What can hang from each mark
W: J L
L: F N P W
N: Q
P: L Q
J: F N P W
F: J L
Q: N P

Every row comes from one small tree of marks. Brackets hold a mark, then the marks that hang from it, in alphabetical order. Every link used is in the known rows. Which tree was each row made from?
Known rows
(W (J (N Q) P) L): [ 0.34  4.33  2.17  0.71 -0.42 -0.39 -0.33 -1.19  2.25  0.02 -1.91  0.04
  2.34  0.48 -2.55  0.55 -0.43  0.11 -1.42  0.55 -0.35  0.52 -0.75  2.30
 -0.20 -0.55 -1.02]
(Q N (P (L (W J)))): [-0.63  3.47  1.80 -2.36  1.72 -0.13 -1.25 -0.95 -1.18 -0.46 -2.63  0.39
  1.30  1.46 -3.14  0.49 -1.17  3.09 -0.07 -1.77 -1.50  2.62 -0.14  3.45
 -0.91 -1.83 -1.25]
(L (F J)): [-0.14  0.58  1.40  0.26 -1.78  0.40 -0.91 -0.13  0.38 -0.71 -0.98 -0.81
  0.02  1.05 -0.40  0.29  0.25  2.88 -1.39  0.94 -0.46  0.85 -1.02 -0.72
  0.17  0.95  0.91]
(J (F (L (P Q) W)) N): [-0.52  6.08  2.63  1.94 -1.58 -0.51 -2.36 -3.56  1.60  0.02 -0.91 -0.60
  1.59 -0.06 -2.96  1.05 -1.98  0.88 -1.64  3.48 -2.42  1.77 -0.21  3.28
  0.74 -1.49  1.98]
(P L Q): [-0.11  3.17  1.77  0.51  2.28  1.61 -0.75 -1.94 -0.32  1.74  3.20  0.90
  2.61 -0.26 -2.00 -0.12 -0.27  1.64  2.58  0.61 -1.49  1.95  0.39  1.52
 -0.43 -0.86 -0.01]
(N (Q (P L))): [ 0.02  3.94  1.71 -0.66  0.07  0.29 -2.36 -1.07 -1.00  2.18  2.10  0.00
  2.19  0.61 -2.13 -0.02 -0.28  0.17  1.73  0.52 -1.67  0.18  0.00  1.77
 -1.82 -0.75 -1.56]
(F J L): [ 0.39  0.16  1.17  0.04 -1.75  1.67  0.23 -1.74 -0.11 -2.16 -3.15 -1.10
  1.11 -0.79 -1.51  0.19 -0.20  4.10  2.12 -1.74 -1.23  0.95 -0.49 -1.13
  0.46  0.20  0.24]
(N (Q (P (L (W (J F)))))): [-0.93  5.93  1.78 -0.61  0.71 -0.49 -3.65 -1.28  0.46  1.90  1.20  0.07
  5.11  1.56 -2.23  0.61 -0.76  2.17  0.33  1.05 -2.05  1.66 -1.33  3.21
 -1.83 -0.52 -0.67]
(F J (L P)): [-0.16  1.72  1.90  0.28 -1.02  1.36 -0.20 -2.65 -0.36 -1.59 -4.75 -1.17
  0.72 -0.26 -2.94  0.49 -0.64  3.00  0.65 -0.22 -0.96  0.47  0.00  0.05
  1.16 -0.10  0.25]
(N (Q P)): [ 0.05  2.98  0.59 -0.68 -1.86 -0.63 -2.59  0.31 -0.59  1.50  1.76 -0.18
  0.57  0.61 -0.85 -0.03 -0.23 -1.80 -0.01  0.09 -1.67 -0.54 -0.43  0.65
 -1.32  0.04 -1.05]
(F (J (N Q))): [ 0.88  1.55  0.86  1.05 -3.54  0.98 -1.44 -0.88  0.84 -1.17  0.39 -0.96
  0.54  0.02 -1.03  0.15  0.17 -0.31 -2.53  0.91 -1.46 -0.37 -1.11 -0.05
  0.45  0.83  0.42]
(N (Q (P (L (F J) W)))): [-0.69  6.34  3.69 -0.96 -2.71 -0.37 -3.21 -1.48 -0.56  1.33  1.25 -0.38
  3.18  2.01 -3.07  0.56 -0.04  1.98 -0.42  2.07 -2.67  1.63 -0.59  2.11
 -1.38 -0.64 -0.04]
(W J): [-0.26 -0.52 -0.02 -0.63  1.71  0.70  0.26  0.21  0.47 -0.31 -1.68  0.37
  0.84  0.39 -0.70  0.12 -0.02  1.77 -0.11 -1.27  0.36  0.94 -0.62  0.29
  0.46  0.50 -0.32]
(Q N): [ 0.33 -0.80  0.02 -0.86 -0.87 -0.01 -0.51  0.22 -0.89 -1.00 -0.66 -0.32
 -1.85  0.40 -0.35  0.05 -0.20  0.70 -1.13 -0.53 -0.89  0.08 -0.20  0.31
 -0.11 -0.23 -0.10]
(P (L (F (J N)) W) Q): [-0.24  5.68  4.01  1.19 -1.00  0.81 -1.62 -2.73  1.08 -0.06  1.21  0.07
  2.20  0.85 -3.02  0.67 -0.66  3.30 -1.52  3.01 -2.31  3.33 -0.33  2.62
  0.41 -1.10  1.76]
(F L): [ 0.22 -0.18  0.83 -0.34 -0.84  0.67  0.55 -1.29 -0.28 -0.58 -1.95 -0.49
 -0.16 -0.60 -1.11  0.15 -0.26  2.43  2.19 -0.80 -0.74  0.56  0.20 -0.45
  0.14 -0.54  0.04]
(L F): [-0.32  0.22  1.12 -0.10 -0.74 -0.55 -0.52  0.36  0.30  0.82 -0.03 -0.17
 -1.14  1.16 -0.10  0.29  0.19  1.30 -1.32  1.79  0.13  0.41 -0.38  0.10
 -0.14  0.22  0.68]
(J (N Q) (P L) W): [ 0.62  4.69  2.62  2.20 -2.86 -1.00  0.57 -3.09  0.79  0.11  2.70 -0.66
  3.72 -1.28 -2.20  0.20 -1.63 -3.34  0.28  3.88 -1.31 -0.09  0.15  3.34
 -0.91 -2.27 -0.71]
(W (L F N P)): [-1.07  3.80  2.86  0.02  0.42 -1.15 -1.42 -1.62 -0.03  1.73 -4.64 -0.22
 -0.72  2.45 -3.69  1.01  0.43  2.39 -3.31  4.63  1.71  0.24  0.51  2.81
  1.68 -0.86  0.66]
(F (L (W (J N)))): [-0.11  1.05  1.49 -0.42 -0.93  0.24  1.29 -1.71  1.25 -1.96 -4.56 -0.16
  0.34 -0.05 -2.39  0.76 -0.90  2.89 -0.79 -0.65 -0.50  2.12 -0.23  1.58
  1.27 -1.33  0.65]
(P Q): [-0.01  2.34  0.67  0.53  0.49  0.71 -0.97 -0.61  0.03  1.00  2.99  0.69
  1.11 -0.27 -0.82 -0.13 -0.18 -0.52  0.92  0.27 -1.51  1.36  0.01  0.54
  0.01 -0.04  0.48]
(F (L N P (W J))): [-1.20  3.07  2.02 -0.94  0.29 -0.14  0.25 -3.13 -0.71 -0.47 -6.53  0.15
  1.07  0.88 -4.67  1.06 -0.48  2.25 -2.01  2.02  0.84  1.57  0.76  2.97
  2.92 -1.52  0.50]
(W J (L (N Q))): [-0.26  2.67  1.24 -0.97  0.19  0.70 -1.44 -0.91  0.16  1.40 -2.38  0.48
  2.17  1.71 -3.45  0.47  1.36  2.06 -1.10  1.11  0.54  0.66 -0.54  1.78
  1.27  0.17 -0.37]

Which tree is each row?
[ 0.56  4.45  2.51  1.42 -6.23 -0.31  0.17 -4.02 -0.49 -1.87 -1.16 -1.64
  4.20 -1.57 -3.44  0.37 -0.91 -0.90  1.02  2.88 -1.31  0.22 -0.24  1.16
  0.95 -1.09 -0.05]
(F (J P W) (L (N Q)))
[-0.94  5.72  2.86  0.10 -0.95 -0.17 -1.09 -3.99 -1.05  0.76 -2.03  0.41
  1.39  0.17 -4.81  0.81 -0.65  0.10 -0.90  3.47 -1.10  1.90  1.40  3.23
  2.39 -1.91  1.34]
(F (L N (P Q) W))
[-0.75  3.61  1.72  0.09  1.23 -0.57 -0.94 -1.99 -0.28  0.98 -4.66 -0.05
  0.32  1.34 -3.68  0.72  0.27  0.92 -1.94  2.91  1.53 -0.27  0.90  2.85
  1.78 -1.07  0.01]
(W (L N P))
[-0.19  4.57  2.08  1.33 -1.98 -2.19  0.93 -2.51  0.48 -0.54 -2.28 -0.57
  3.55 -0.60 -2.48  0.43 -0.93 -1.70  0.47  2.98  0.99  0.36  0.58  3.09
  0.59 -2.29 -0.27]
(J P (W (L N)))
[-0.45  5.25  2.71 -0.96 -2.25 -1.37 -3.67 -0.45 -0.25  2.67 -1.22 -0.34
  0.08  2.54 -3.11  0.65  0.66  1.51 -1.82  3.07 -0.19  0.23 -0.40  2.26
 -0.34 -0.59 -0.32]
(W (L F (N (Q P))))
[-1.03  4.21  2.32 -1.18 -1.72 -0.02 -1.12 -3.17 -0.95  0.80 -3.90  0.27
  1.90  1.43 -5.36  1.01  0.26  0.84 -2.45  3.15 -0.39  0.97  0.45  2.93
  2.57 -0.93  0.36]
(F (L (N Q) P (W J)))
[ 0.35  6.46  3.26  1.56 -2.74 -0.25 -0.44 -3.28  0.98 -1.05  0.79 -0.41
  4.08 -0.36 -2.59  0.51 -0.81 -0.85 -1.56  2.58 -2.00  0.83 -0.03  2.72
 -0.32 -1.33 -0.28]
(F (J (N Q) (P (L W))))
[-0.40  3.97  1.89  1.48 -4.35 -0.92 -2.26 -3.93 -0.37  0.93 -1.02 -1.69
  2.91  0.08 -3.67  0.82 -0.93 -0.60 -0.84  5.83 -1.03 -0.56 -0.55  2.74
  1.16 -0.99  1.01]
(J (F (L (N Q) P)) W)
[-0.32  5.51  1.70  1.20 -0.23 -0.99 -2.53 -1.75  1.56  1.00 -1.70 -0.30
  4.54  1.13 -2.31  0.81  0.01  1.69 -1.49  2.94  0.61  0.35 -1.32  2.56
 -0.03  0.17 -0.54]
(W (J F P) (L (N Q)))
[-0.34  6.12  1.58  0.74 -3.81 -2.07 -3.91 -1.62  0.42  1.48  0.36 -1.40
  4.07  1.01 -2.34  0.55 -0.70 -0.75 -0.11  3.42 -1.06 -0.03 -1.24  3.33
 -0.88 -1.16  0.05]
(J F (W (L (N (Q P)))))
[-0.35  5.96  4.07  1.59 -0.46  0.61 -2.41 -2.23  1.81  0.45 -2.54 -0.55
  0.57  1.72 -3.98  0.92 -0.55  2.84 -2.71  3.02 -1.44  1.93 -0.62  2.46
  1.16 -0.29  1.54]
(W (L (F (J N)) (P Q)))
[-0.52  5.56  2.73  0.67 -3.83 -0.26 -1.63 -3.23 -0.40  0.32 -2.29 -1.09
  3.98  1.18 -5.13  0.65  0.28 -1.09 -1.48  3.94 -0.80 -0.20 -0.18  3.04
  1.89 -0.75  0.57]
(F (J (W (L (N Q) P))))
[ 0.43  4.53  2.16  1.83 -3.71 -1.00 -1.28 -3.21  0.37 -1.49  1.57 -1.37
  3.29 -1.60 -1.64  0.37 -2.78  0.46  2.52  1.72 -3.41  1.98 -0.95  2.19
 -1.20 -1.64  0.68]
(J (F L) (P (Q N)) W)
[-1.09  4.86  1.45 -0.30  2.34 -0.58 -2.39 -1.24  0.69  0.63 -1.21 -0.05
  4.44  1.12 -1.58  0.67 -1.50  3.63  0.73 -0.08 -0.86  2.30 -1.05  3.25
 -1.48 -1.10 -0.56]
(Q (P (L (W (J F)))))
[ 0.41  3.31  2.71  1.46 -5.66  0.55 -0.46 -3.74  0.39 -1.60 -2.35 -1.95
  1.93 -0.60 -4.16  0.57 -1.27 -0.66 -0.83  2.55 -2.47 -0.02 -0.56  1.80
  1.31 -1.01  0.80]
(F (J (N Q) W) (L P))
[-0.80  5.19  3.15  1.64 -2.82 -0.23 -1.84 -3.21 -0.41  0.35 -0.43 -0.74
  2.35  0.89 -4.04  0.65 -0.86 -0.40 -2.67  5.62 -0.83  1.73 -0.32  2.86
  2.29 -0.68  1.94]
(L (F (J W)) N (P Q))
[ 0.27  3.42  2.93  0.90 -0.45  0.37 -1.90 -1.57  0.66 -0.80 -2.59 -1.31
 -0.15  0.81 -1.85  0.54 -1.29  4.25 -1.18  1.05 -0.61  1.44 -0.94  1.68
 -0.84 -0.83 -0.26]
(Q (P (L (F (J N)))))
[-1.05  3.17  2.81 -0.26  0.79 -0.86 -1.22 -0.75  0.60  1.86 -3.10 -0.04
 -0.27  2.36 -2.77  0.81  0.20  2.25 -1.58  2.95  0.28  0.38  0.20  2.09
  0.30 -0.62  0.52]
(W (L F P))
[-0.35  3.85  1.49  1.92  2.97 -0.17 -0.73 -2.86  0.80 -0.01 -2.30 -0.29
  4.20 -0.11 -1.41  0.67 -1.25  3.37 -0.40  2.83  1.72  1.15 -0.72  2.79
  0.10 -0.64 -0.83]
(W (J F (P (L N))))
[-0.87  5.37  0.72 -0.42 -1.64 -1.55 -4.20 -0.88  0.23  1.10 -0.56 -0.24
  3.19  1.75 -1.89  0.81 -0.42  0.27 -3.14  2.46 -0.63  0.90 -1.42  2.96
  0.00 -0.04  0.04]
(L (N (Q P)) (W (J F)))
[-0.17 -0.06  0.36  0.29  0.70  0.98 -0.76 -1.17  1.17 -0.74 -2.92 -0.84
  1.91  0.03 -0.74  0.53 -0.74  5.51  1.72 -1.04 -0.40  1.44 -1.58 -0.06
 -0.18  0.48  0.31]
(W (J (F L)))
[-0.24  2.94  1.44 -0.15  0.25  0.40 -2.06 -1.30 -1.09  0.64  0.54  0.34
 -0.90  0.74 -2.69  0.23 -0.79 -0.77 -1.76  1.27 -2.09  0.87  0.29  2.18
  0.61 -0.45  0.37]
(L (P (Q N)))
[-0.65  6.11  2.11  1.89  0.29 -1.94 -1.08 -3.35  0.31  0.14 -0.50 -0.26
  4.18 -0.25 -1.38  0.81 -1.15  0.91 -1.20  4.78  0.72  0.89  0.39  3.75
 -0.16 -1.85  0.06]
(J F (P (L N W)))
[-0.65  6.24  3.45  0.58  1.39 -0.44 -1.19 -1.98  1.18  1.35 -2.05  0.80
  2.57  1.42 -3.60  0.82 -0.25  2.96 -1.02  2.80  0.61  2.90 -0.27  3.07
  0.84 -0.71  0.24]
(W (J (P Q)) (L F N))
[-0.06  3.75  1.82  0.79  2.11  1.45 -1.05 -2.86 -1.02  1.57  1.65  0.78
  2.14 -0.26 -2.72  0.09 -0.01  1.68  1.04  2.51 -0.15  1.84  0.73  2.34
  0.93 -1.13  0.16]
(P (L N) Q)
[-1.10  3.78  1.28 -0.07 -0.51 -1.58 -0.66 -2.08 -0.88  0.42 -2.97  0.23
  0.46  1.07 -2.77  0.79 -0.13 -1.94 -4.04  4.15  0.95  0.00  1.19  3.09
  2.28 -1.42  0.77]
(L N P W)
[-0.47  4.31  1.99 -0.49 -1.26 -0.21 -1.18 -2.55 -1.30  1.87  1.43  0.64
  2.76  0.90 -3.28  0.44  0.85 -0.42 -1.29  4.00 -0.46  0.52  0.86  2.87
  0.72 -1.35  0.12]
(P (L (N Q) W))
[ 0.12  4.08  2.48 -0.02  2.89  1.18 -0.37 -2.26 -0.37 -0.07  0.71  0.93
  2.69 -0.24 -2.81  0.14 -1.40  2.26  1.43 -0.47 -1.70  2.84 -0.13  2.79
 -0.65 -1.07 -1.22]
(W (J (P L (Q N))))
[ 0.53  2.78  0.64  3.12 -0.93 -1.72 -0.88 -1.24  2.39 -1.34 -0.52 -1.25
  1.00 -0.97  1.12  0.52 -1.96 -0.83 -2.32  2.56  0.26 -0.53 -0.94  1.35
 -0.83 -0.44  0.11]
(J F N P)
